Every row comes from one small tree of marks. Brackets hold a mark, then the marks that hang from it, in the order of their numbers. Every link used is in the known rows. Which tree was each row made from?
Known rows
{J163 {J193 J173}}: [ 18.9  27.5  -7.0   6.2 -24.0 -46.8  56.7  -8.2   0.4  17.8 -13.1   1.0
   9.0  70.2 -43.8  61.9 -11.5 -35.7  31.6  -7.5  20.0  18.8  22.7 -33.9]
{J213 {J193 J163}}: [ -0.4 -20.5   2.3  10.5 -41.8  46.4  17.7  -8.7 -18.1  43.6  43.9   5.5
  37.2 -59.0  10.5  17.1   9.4  20.0  21.0   8.2  15.8  42.8  -5.6  36.2]
{J173 {J193 J163 J213 J377 J640}}: [-27.1  -3.7  -2.1   0.6   1.5  45.2  34.3  20.7 -17.7   9.8 -20.5 -40.8
   9.1 -27.8  72.1 -13.1  31.3  11.2  17.6  22.4 -28.6  -6.4  -5.7  51.1]
{J193 J173 {J377 J909} J640}: [ 12.1   2.7  -2.2 -16.0  24.8 -31.5  12.1 -32.5  14.7 -39.7 -26.6   6.5
 -28.5  11.5   9.9  22.6 -29.0   0.2  -4.8 -16.0 -15.4 -55.7  -3.0 -14.5]
{J163 J193}: [  7.9  20.0  -1.3  -2.7 -26.4 -50.2  35.9 -18.4  10.1  38.7  14.1  -5.6
  29.8  15.9 -14.7  28.3   3.7 -41.0  46.0   6.5  13.6  42.2   5.9 -10.8]
{J163 {J193 J173 J213 J377 J640}}: [  5.7  23.1  -1.4  37.5  13.7 -40.4  32.4 -12.1  18.1 -17.2 -53.4 -20.4
  13.0  64.1 -14.4  49.3 -22.4  -6.0  47.0  -6.7 -23.0 -29.2   6.1 -36.1]
{J193 J163 J173 {J377 J909}}: [ 11.0  32.0 -19.8  -8.2 -22.2   6.9  32.5  -7.2   4.9 -14.8  11.8   9.4
 -25.9 -54.2  20.1  32.9  -5.5   5.4 -11.9 -13.7 -12.8 -21.3 -22.3   4.6]
{J209 {J909 {J377 {J193 J163}}}}: [ -1.1 -28.0 -37.6 -12.9 -13.7  -7.0 -26.0  30.0   5.1   6.5  40.4  18.5
  -3.7 -40.1  -3.4 -27.4  17.4 -15.8 -51.1   2.0  38.3  28.5 -17.9  18.0]
{J193 J163 J173 {J377 J909} J640}: [ 24.6   6.2 -25.9  -1.1  19.7  23.2   7.9 -14.5   6.8 -19.5 -21.2  -2.2
 -26.0 -31.4  32.6  28.6 -39.7  12.8 -13.6  -0.5 -27.0 -47.0 -16.7  -3.2]
{J193 J163 J173 J213 J640}: [ 12.1  -1.3   2.3  38.8  22.9  58.0  -6.3  40.7 -31.3   9.3 -43.3  -3.8
  23.3  30.6  13.5  18.8 -27.6   3.6   7.4  -1.3  -4.7 -23.3  36.8 -32.5]
{J909 J209 {J377 J193}}: [-10.6 -28.2   7.1  -9.3  18.9  -3.2 -46.1 -15.8  -3.8  20.0  25.1  16.7
 -14.7  40.4 -44.0 -45.8  12.0  -1.4 -31.1  14.8  20.1  28.2  11.0 -25.4]
{J193 J163 J213 J377}: [-32.7  27.0  -6.9  27.5 -12.1  24.2  22.3   2.1   2.1  13.9  34.5  -8.7
  17.6 -74.6  51.1  -0.2  40.4   6.1  28.7   7.5 -13.8   6.6 -25.8  11.9]
{J209 J909}: [-28.7  -8.8 -23.6  -7.9   2.9 -36.2  11.1  10.0  11.2  11.6   9.3  21.5
  24.8  -1.9  20.8   5.1  34.1 -42.0 -12.5 -16.9  48.6  46.8   8.1  17.8]
{J163 {J193 J213 {J377 J909} J640}}: [ 13.2  20.1   5.4   6.5  -3.1 -37.5 -25.6 -13.4  39.0  -9.2 -22.2 -24.2
  15.9 -34.1  10.8   1.0 -33.8   9.3  57.3 -17.2 -41.1  -6.1 -16.2  -8.6]
{J193 J163 J640}: [ 12.1 -15.8 -13.7   3.9  27.1  36.0  -2.3   6.6 -23.7  47.6   0.9  -7.1
  21.9 -11.9  37.6   5.7 -19.6 -22.2   5.1  33.8  -5.0  -3.6   6.8   2.4]
{J173 J193}: [-29.8 -11.1  18.0 -37.6 -29.3 -14.9  54.4   1.8 -28.8  22.7  -3.5 -11.7
   7.8  15.1  19.9  -0.6  50.4 -23.5   7.6   4.7  29.0  42.8  26.9  36.7]
{J193 J163 {J377 J909} J640}: [ 17.9  -0.8 -18.7 -12.2  16.6  15.7 -20.1 -19.2  14.0   9.2  10.5  -9.6
 -11.5 -84.4  55.2   1.6 -29.2   6.7  -2.5  15.3 -30.9 -27.7 -31.9  20.0]
{J209 {J909 {J377 J193}}}: [-17.2 -32.4 -14.8 -22.2  -4.2 -48.0 -20.2  10.9  14.8 -16.1  31.8  34.7
  -6.4   5.1 -22.7 -31.9  26.4 -25.4 -42.1 -13.8  59.7  30.2  -1.0   7.5]
{J163 {J193 J173 J377}}: [  2.0  38.9 -14.9   9.8 -11.8 -67.7  84.6 -30.8  16.4  -5.1  -5.9   0.0
  -3.6  40.8 -30.5  69.2  13.7 -28.9  23.6  -3.9   0.8   1.4 -10.1 -14.6]
{J909 J377}: [-12.3 -34.8  -3.1  -5.1  -4.0 -32.9   8.8 -41.9   3.1  22.2  12.3  26.8
  -9.8  -3.0  10.1  -1.9   4.1 -16.2  -8.0 -14.7  45.8   7.2  15.3 -21.3]

Which tree is each row?
[-10.5 -24.3  12.1  -0.5  -5.4  64.9   5.1  44.1 -37.2  34.0 -34.3 -40.7
  28.0   3.6  56.0 -22.0   9.9   5.2  18.0  17.5 -16.9  10.0  31.1  38.6]	{J173 {J193 J163 J213 J640}}
[ 13.8 -30.6  18.0  16.0  16.9  39.2 -60.4  33.2 -11.3  10.2   4.4   2.2
   5.4 -10.1   5.8 -45.6 -28.0  11.0  -7.9  15.0   1.8 -16.1   8.6 -27.8]	{J909 {J377 {J193 J163 J213 J640}}}
[ 32.3   7.8  19.9   0.8  18.0  29.4   8.2  47.3 -32.5   4.7  -6.0   3.9
   6.7  54.0 -19.7   9.9 -21.9 -18.4 -24.2  35.7   2.4 -25.6  11.0 -18.3]	{J377 {J193 J163 J173 J640}}
[-20.2  14.1 -15.9 -14.3  13.8 -16.6 -25.8 -47.7  22.4   6.6  20.3  -3.2
 -18.2 -30.5   8.9 -17.5  19.4  12.1   1.4  -1.8 -26.9  24.7 -23.4  10.4]	{J193 {J377 {J909 J209}}}
[ 10.3 -20.3 -42.2  -1.6 -13.4   1.9  -2.2  35.1  -3.8 -21.2  11.9  31.2
 -15.9  12.7 -31.0  12.7   6.2 -13.8 -63.0 -12.1  49.6   3.6   0.2   1.8]	{J209 {J909 {J377 {J193 J163 J173}}}}
[ -2.8  -9.7 -15.1 -10.9  54.3  -6.0 -50.0 -46.3  19.9   7.5 -11.2 -14.9
 -16.9  -2.7  17.8 -21.2 -19.7   9.6  -3.1   7.4 -40.5  -7.8 -19.2   3.9]	{J193 {J377 {J909 J209}} J640}
[  5.6  20.7  27.1 -24.6   0.1  -1.3 -64.6  12.9  -8.5   3.7  39.0   6.5
  -0.7   0.2 -42.1 -57.4   6.1   8.8  -9.9   7.5 -11.0  44.0   3.7   2.6]	{J377 J193 {J909 J209}}
[ 22.0  14.8  55.5  -5.3   0.3   1.1 -52.6  48.2 -10.4 -39.4 -29.0  14.9
   4.0  41.1 -47.5 -33.7 -37.1  18.7   2.6 -24.8   0.5 -29.1  31.1 -33.1]	{J377 {J193 J173 J213 J640} J909}
[ 26.8 -33.1   5.8  25.0  -2.7  66.1  19.6  -0.3 -28.6  17.7 -23.3  -1.8
  21.9  19.2  -4.9  44.5 -39.6  22.0   2.5   4.0  10.0 -14.5  17.2   9.5]	{J213 {J193 J163 J173 J640}}
[-28.6   7.3 -14.4 -23.2 -33.9  10.8  71.5  -2.7 -12.0  20.4  23.9 -29.0
  -7.8 -50.5  61.7   6.6  63.8  -8.2  -4.7  28.7  -6.1  18.9 -25.1  68.6]	{J173 {J193 J163 J377}}
[ 20.1  12.7  30.7  26.5  13.6  56.8 -14.4  71.0 -32.5   2.1 -12.4  -0.2
  19.4  45.9 -23.7  -8.5 -12.3   0.8  -4.4  16.1  -9.0 -23.7  19.1 -29.5]	{J377 {J193 J163 J173 J213 J640}}
[ -4.1  42.4   4.7   5.6 -44.4 -52.9  -2.5 -15.3  38.8 -15.0   9.7  -7.5
  14.6 -63.0   2.0   3.4   3.3  10.4  59.7 -27.1 -25.7  23.9 -24.6   2.7]	{J163 {J193 J213 {J377 J909}}}
[ -4.1  -3.1   1.2   2.1 -17.9   9.0 -11.5 -46.2  11.4 -26.6  -0.2   7.5
 -19.1 -10.0 -34.9  24.1   6.3  54.1   1.3 -29.5 -12.3  20.1 -16.6  22.2]	{J213 {J193 J173 {J377 {J909 J209}}}}
[-26.4  25.3  18.5  -2.1 -22.2 -27.8 -13.8  -9.2  24.0 -22.4  20.0   9.9
   2.4 -80.9  20.0 -21.8  26.7  21.3  30.6 -35.5  -8.0   1.3 -13.6  10.7]	{J193 J213 {J377 J909}}
[-20.1  38.1   0.7  24.4 -26.0 -48.7  40.4 -13.0  25.2   8.9  12.8 -17.3
  28.5 -20.6  -2.7  18.9  30.1 -12.2  59.6  -6.5 -13.6  25.2 -20.0  -6.4]	{J163 {J193 J213 J377}}
[ -3.6 -11.1  -2.9  26.3   7.0  52.1 -73.3  28.5 -16.9  30.9  26.8   3.4
   3.8  -6.7 -27.2 -56.2  11.5  23.5 -15.5  14.0 -10.0  32.4   1.7 -14.8]	{J909 J209 {J377 {J193 J163 J213}}}
[  1.4 -55.6 -12.8 -22.8  35.7 -34.7 -46.6   2.7  12.4 -17.8  -4.2  22.6
  -5.9  27.0 -11.2 -32.5 -11.4 -20.9 -52.0   2.1  38.9   0.9   0.8  -1.2]	{J209 {J909 {J377 {J193 J640}}}}
[ 23.0  16.8 -12.7 -21.2   5.1 -55.1  -0.5 -40.4  34.7  -1.2  -8.5 -19.1
  -5.8 -27.0   9.1  18.3 -44.5  -8.6  37.1   2.8 -30.6 -11.0 -25.7   0.1]	{J163 {J193 {J377 J909} J640}}
[-18.3  30.9  15.5   3.8 -23.6 -25.4  12.0   0.2  14.0 -47.0  -8.7  15.8
 -10.3 -27.5  -1.9   3.9  14.3  17.4  14.7 -50.6   0.3 -18.9   0.3 -18.4]	{J193 J173 J213 {J377 J909}}
[ 12.6 -49.0 -16.4 -12.2  32.4 -31.9 -25.4   9.2   5.4 -44.3 -33.3  29.1
 -17.7  84.4 -42.0  -3.0 -24.3 -21.6 -64.8 -14.3  52.0 -22.2  25.1 -18.8]	{J209 {J909 {J377 {J193 J173 J640}}}}
[-31.0  17.8   2.5   9.2   6.8   5.6 -49.7 -19.4  20.0  -8.2   9.8  -5.6
  -1.9 -40.1   5.0 -36.2  25.5  33.3  21.3 -22.3 -33.0  24.7 -11.2   3.1]	{J193 J213 {J377 {J909 J209}}}
[-11.4 -12.7  10.6 -53.2  -3.8 -21.3  23.1 -22.5   8.7 -24.2 -23.8 -24.7
 -23.2 -22.5  50.1 -15.6   4.1   6.7   0.6   0.6 -11.2 -11.2 -11.1  49.3]	{J173 {J193 {J377 J909} J640}}
[-17.0  30.9 -11.1  36.6 -10.1  20.9  49.5  17.6  -8.8  -9.1   0.4  -1.9
   8.6 -25.7  17.9  31.6  33.0   7.0  12.1  -7.9  -3.8 -15.0  -8.4  -5.2]	{J193 J163 J173 J213 J377}
[ 37.0 -29.1   0.8   5.5  23.3  23.3 -16.9  14.1 -13.2  -6.5  -7.4  15.5
 -24.5  47.9 -28.0   6.9 -48.5  -5.7 -45.9  17.2  18.3 -45.5  16.0 -36.6]	{J909 {J377 {J193 J163 J173 J640}}}
[ -6.3  -1.7  55.2   7.1  19.8  -5.4 -35.5  41.3 -20.7  -2.0  10.1   0.1
  34.4  35.8 -14.6 -45.9  12.6  -7.0  19.2  13.4   5.9  -1.2  21.1 -20.1]	{J377 {J193 J213 J640}}
[  4.6  -6.8 -16.9 -44.9 -14.2  27.0  15.1  -3.0   0.2   3.5 -10.1 -36.5
 -22.7 -65.5  70.4 -12.5  -3.8  10.9  -8.7  14.3 -29.1  -8.4 -21.2  66.2]	{J173 {J193 J163 {J377 J909} J640}}
[  6.2  13.8 -13.2   1.5  27.0 -59.2  37.8 -44.3  29.0  14.7 -11.2 -23.7
  10.4  19.5  10.1  36.7 -18.6 -26.4  39.5  26.6 -23.1  -5.3 -20.8  -5.2]	{J163 {J193 J377 J640}}
[ 18.8 -11.2 -17.4  15.9  13.9  41.9 -24.2  10.2 -21.5  14.5   5.7  10.7
 -32.9  55.6 -55.3  -7.5  -9.8  10.8 -51.1  11.4  11.5   1.9   9.5 -28.3]	{J909 J209 {J377 {J193 J163 J173}}}
[-15.0 -17.6  -2.5 -38.7  19.5  11.9 -15.3 -33.2   6.6  -3.6 -34.5 -41.3
 -30.8  10.2  31.8 -30.0   0.6  22.8 -14.2   9.8 -40.5   9.0  -3.6  50.3]	{J173 {J193 {J377 {J909 J209}} J640}}
[ 20.3  -5.9  -1.5  -0.7 -14.4   7.9  13.8  17.0 -16.0   0.3  20.3  27.5
 -26.0  12.8 -37.9   9.5  -7.9  -8.1 -37.7   6.7  34.5 -14.6   9.7 -26.4]	{J909 {J377 {J193 J163 J173}}}
[ -6.9  -0.9  -5.9  21.0 -36.8  22.9  65.9 -24.9  -4.4  -6.2  24.1   7.1
   9.6 -32.2  10.2  59.3  21.9  28.9   5.5  -0.6   7.5   1.3 -29.6  29.2]	{J213 {J193 J163 J173 J377}}
[  5.7  10.0  55.7  17.3  15.9   3.4 -14.8  46.9 -28.4 -27.2 -25.5   8.0
  21.4  84.6 -43.0 -17.4  -3.6   0.0   1.3   3.8   8.6 -28.0  40.3 -39.7]	{J377 {J193 J173 J213 J640}}
[-10.8 -12.9  22.6  25.8  11.7   8.3 -43.6  14.7 -13.5 -16.3 -15.5  16.5
 -10.6  81.6 -76.6 -30.5  11.8  16.8 -22.6 -21.7  17.0   8.8  39.1 -53.5]	{J909 J209 {J377 {J193 J173 J213}}}
